Each row comes from the steps of one walk. Every step used is in the known rows, and no mark comes twice. Write the walk behind each row, first mark first.
Known rows:
muzu fiki lilib: [  9 -44 -10   9 -29   1   5  16  -4  -9  12 -26 -12  -2   8  14  10  21
 -15   6  23  -5 -41   7   9   4 -15 -14   8]
dobobi mipa zumo feki lilib: [ -4  12 -23 -38  11   9  -6 -20  -3   2   7  13  21  32  -2   2  -4 -15
 -36 -61 -11 -27 -25  20  21 -79   9 -42  -4]
mipa zumo feki lilib nibo: [ -5  47 -21 -53  27  20  -3  -2   7  16  38   2  21  11  -1 -15  -4   1
 -31 -37  -6   5 -31  17  23 -27  30 -34  -5]
susir mipa zumo feki lilib fiki muzu: [ -3  10 -24  -9 -53  53  -1 -11   0  25  26  16  27  27   5 -56  -5 -42
  21 -45 -14 -32   6  10  28 -43  26 -37   0]
dobobi mipa: [ -6 -10   8   4 -11  -7  -9  -8  -5  -9  -3   6   9  14   3   2  -1  -8
 -11  -1   2 -11  -8  -8   5 -36 -20   4  -3]
zumo feki lilib mipa susir: [ 56  30  -6   8  -2   1  -7 -25  -8   4  31   1  17   1  -5 -13  -5 -12
   8 -35  -3 -16 -21  -1  27 -36   3 -51 -10]
feki lilib nibo ratev mipa: [ 31  40 -14 -26   4  35  -5  10  -4   1  59  -3   7 -17   0  34 -14  19
 -20 -12  -2  26   5 -10   4  -5 -22  -2   3]
lilib nibo: [-11  18   7 -18   4   6  -6   7   5   7  27  -2   9  -2   3 -18  -1   8
  -7  20   7  22 -14  -9   7  16   2  13  -5]
nibo lilib feki: [ 22  47  10   9  22  25  -1   4   0   8  13  -9  -6   4  -6  12   6   1
  -3   5 -10   2  19 -11  12 -18  46  -1   0]
muzu fiki lilib nibo ratev: [ 17 -22  -5 -31 -27   8   1  23   3   0  39 -31  -6 -17   9   6   5  35
 -26   5  19  25 -15  -5  28  30 -25  -5   5]
lebos mipa zumo feki: [-10 -19  -9  16  16  19  -2  -6  26  18  16  23  25  19   1 -26 -15 -19
  -6 -44 -25 -15  -2   0  15 -48  31 -30 -15]
dobobi mipa zumo: [-20 -31 -13 -18  -8  -3  -2  -9   7   3  -7  19  11  16   7   1  -2 -12
 -31 -28 -12  -8 -10  -1  11 -46 -17   2   5]
zumo mipa ratev: [ 20  13  -5 -25 -11 -17  -5  -6  24  -5  42  24  19 -16   8 -17  -3  -2
  51 -32 -11   9  31 -11   7 -42 -12   8  -5]
ratev mipa muzu: [-42  10   0  37 -14   8  -8 -15   4 -15   2  17   4   2   7   3  -7  -1
 -10   4  -7   3  11 -23 -13 -27 -29  11   4]
lebos mipa susir: [  1 -36  -2  28 -10  -5   0 -11  17   7  15  17  -3  -6   0  -6  -9 -10
  25 -10 -12   1 -10 -20   9 -29 -18 -21 -12]
ratev mipa lilib nibo: [ -6  -3  -8  -1 -14  -4 -11  38  11   8  55   6   4 -21  11  28  -7   9
 -35  17   3  21 -14 -28  -7  11 -19  24  -1]
dobobi mipa zumo feki lilib nibo: [-12  35 -16 -50  17  13 -13 -12   2   9  34   8  31  24   2 -17  -5  -7
 -45 -37  -4  -5 -37  10  28 -60  11 -31  -9]
ratev mipa muzu fiki lilib: [-30 -34 -13  44 -43   9  -4   1  -1 -23  10  -8  -8   0  15  18   2  22
 -29   9  16  -2 -33 -16  -3 -23 -44  -4  13]
susir mipa ratev: [ 20   6  -4 -41 -29  -2  -5  -1  12  -8  44  31   5 -33  13 -18  -6   4
  42 -30 -12   1  15 -21  11  -1 -30   8  -3]
lebos mipa zumo feki lilib: [  3   2 -27  -2  24  34   0  -9  14  15  23  21  19  25  -6  -2 -14 -11
  -9 -57 -20 -16 -22  19  19 -72  32 -50 -12]
feki lilib fiki: [  4  26 -24 -38 -14  23   0 -10 -15   6  -4 -18   3   8 -15  19   1  -6
  13 -11  -2  -5  -4  16  12 -13  11 -14  10]
ratev mipa muzu fiki: [-49 -38  -4  33 -23   0  -6  -2  -1 -15   0  -3   7  -2  15   1  -1   7
 -21   7   3  -7   6 -22  -3 -38 -69  15  11]
lebos mipa zumo feki lilib nibo: [ -7  20 -17 -19  27  38  -6  -1  19  22  51  17  28  19  -3 -16 -15  -4
 -20 -34 -13   5 -33   9  26 -54  30 -38 -18]
mipa zumo feki lilib: [  7  23 -32 -38  24  14   3 -11   3  11  10   4  13  18  -4   6  -3  -6
 -24 -56 -12 -17 -15  27  17 -44  31 -46   1]
fiki lilib feki: [ 21  39  12  27   7  19  -2 -11   6  -7  19  -8  -6   9  -1   3   3  -2
  -9  -2  12 -13 -29  -9  14  28  69 -12 -10]
lebos mipa muzu fiki lilib: [-41 -49 -10  46 -40  16  -1  -8   8 -10   6  -4  -9  19   9  -3  -1  17
  -9   9  11   3 -38 -11  18 -36 -15 -15  -3]
ratev mipa: [  9  -8   1  36  -4  13  -4   9   2  -9  21   9   7 -12   6  14  -8  -1
  -7   1  -3  -4  -3 -14 -19 -13 -24   6   3]
feki lilib nibo: [  5  39  -9 -37  11  19  -5   5  -8   5  37  -6   2   2  -4  10  -1  16
 -13   8  10  21 -34   8  11  -3   6  -8  -2]
susir mipa: [ 22  -3   5   8 -23   9  -5   2  -3   1  29  22   5  -1   9 -29 -10  -3
  23  -4  -7  -7 -12 -11   4   7 -46   1  -7]

Which walk is each row?
[ 36  62  -3 -25  16  29 -10   5   0   1  61  -7  25 -12  -2   6 -15   8
 -21 -33  -6   7   7  -6  11 -15   4 -26  -8]	zumo feki lilib nibo ratev mipa
[ 37 -13   4  25 -22 -12  -3 -15   2   5  17  11   6  -9   4 -14  -3  -9
  13  -6  -3   3  -4 -23  15  -8 -29  -7  -3]	lilib mipa susir
[ 19  17 -33 -46   6  39   3  11  11  12  55  10   8 -16   5  35 -14  17
 -36 -34 -14  27   8  -2  10 -19 -25  -5  10]	feki lilib nibo ratev mipa zumo
[  3  22   1  -4 -17  12  -3  11   5  -1  35  -9  -6  -3   4  -4   2  20
 -11  22  20  27 -51  -4   7  33  22  -7  -5]	fiki lilib nibo
[ 16   1 -24 -12 -22  30   4  19  22   7  60   6  -3 -21  14  23 -11  22
 -38 -21  -4  30  -9 -15   6  15  -2  -3   8]	fiki lilib nibo ratev mipa zumo
[-14   3 -10 -36 -11 -16  -8  30   6  16  35  -2  -4 -11   5  12   1   9
 -30  16   7  25 -14 -15  12  21  11  18  -4]	mipa lilib nibo
[ 17  17   6  -7  -6  17  -7  13   9   2  47   1  12 -23   6   5 -13  11
 -16   2  -7  25  28 -27  -1  15 -28  19   1]	lilib nibo ratev mipa
[ 48  33 -22 -38  -9  16  -5 -13  -4  -8  44  10   7 -18  -2  21  -2  10
  11 -27   2  10   8  -4  21 -31  -1  -4   6]	feki lilib mipa ratev
[-19 -31  -5  20 -60   7  -4  -6  -5 -15  19   6 -10   7  20 -24   2  18
   4   5  14  -7 -44 -12  18  -4 -63  -9   2]	susir mipa muzu fiki lilib
[-15   9 -15   4 -48  42   2  -9 -13  10  -1 -18   1  21  -8  -4   7 -26
  18   5   9  -7  15   9  12 -27  43 -12  11]	feki lilib fiki muzu
[-59 -22   1  -1 -46  -6 -15  -7  -3 -18  17 -14   3  18  16 -15  10  22
 -38  26  28  13 -55 -20  26 -28 -46   6   0]	dobobi mipa muzu fiki lilib nibo
[-14 -31 -18  21 -46  10   0  -1   2 -18  11 -15 -10 -13  14  27  -1  27
 -27 -12   6   5   7 -19   8 -14 -44  -4  14]	nibo ratev mipa muzu fiki lilib
[-13  -7 -24 -38 -35 -14  -4  16   0  20  -1 -14  -2  -6  -6  24   6 -13
  -4  -7  -4  -2  15  -8  12  12  22  12   6]	mipa lilib fiki
[ 13 -25  -7  25 -16 -12  -2  -2  10  -6  20  12  -1 -24   8  15  -7  -4
   9 -14  -8  -3  -5 -25 -11 -15 -32  -9   2]	ratev mipa susir
[-15 -24  -9  33 -77   3  -6  15  12  25  22   3  14  27   5 -28   5 -42
  36   8  -2  -2  38 -13  14 -31  22  14  -1]	zumo mipa lilib fiki muzu
[ 52  55 -12 -38   4  15 -11 -18  -1  -6  46   7  25 -13  -5  -4  -3  -1
   9 -47  -1  -8   7  -1  28 -41  26 -29  -5]	zumo feki lilib mipa ratev
[-40 -27 -14  11 -40  -6   1  -8  -3 -15 -10 -19 -15  10  10   4  10  22
 -21   8  19   2 -31   0  15 -13 -20 -10   9]	mipa muzu fiki lilib
[-10   2  -3   1 -45   0  -8  -5  14  -1  44 -10  10   9  15 -31   2  27
   3   3  11  33  -1 -13  34 -18 -47   2  -5]	zumo mipa muzu fiki lilib nibo ratev
[ 18   0  -2 -14 -14  -7  -6   4  17   4  50   3   4 -41   9   8 -12   9
  -3 -12 -12  25  24 -37   7  11 -45   3  -3]	lilib nibo ratev mipa susir
[ 22  44 -16 -61   6  22  -1   3  -6   8  38 -12  -1  -8  -5  18  -4  22
 -14 -15   2  31   7   5  23   6   2  -8   0]	feki lilib nibo ratev
[ 47 -58  -7  31 -50  -8   1  -1  -3  -5  30 -16  -6  -9  12   4   6  10
  -4   0  19  -2 -45 -16  24  -2 -48 -22   5]	muzu fiki lilib mipa susir
[  7  11 -12 -59 -15 -13  -5  27  11  21  34  -9  -6 -21   3  22  -1  16
 -31  -6  -3  34  23 -17  24  33   0  16  -3]	mipa lilib nibo ratev
[ 37  42 -10 -29   5   6  -9  -7   7   3  59  -2  17 -23   0   8 -12   7
  -6 -46 -11   8   5 -16  19 -18 -12 -43  -9]	zumo feki lilib nibo ratev mipa susir
[-35 -28 -15   6 -69   6  -2  18   2  22  -3 -14  -4  11   1  -1  10 -33
   0   8   6  -4  35 -13  14   0  47  15   8]	mipa lilib fiki muzu
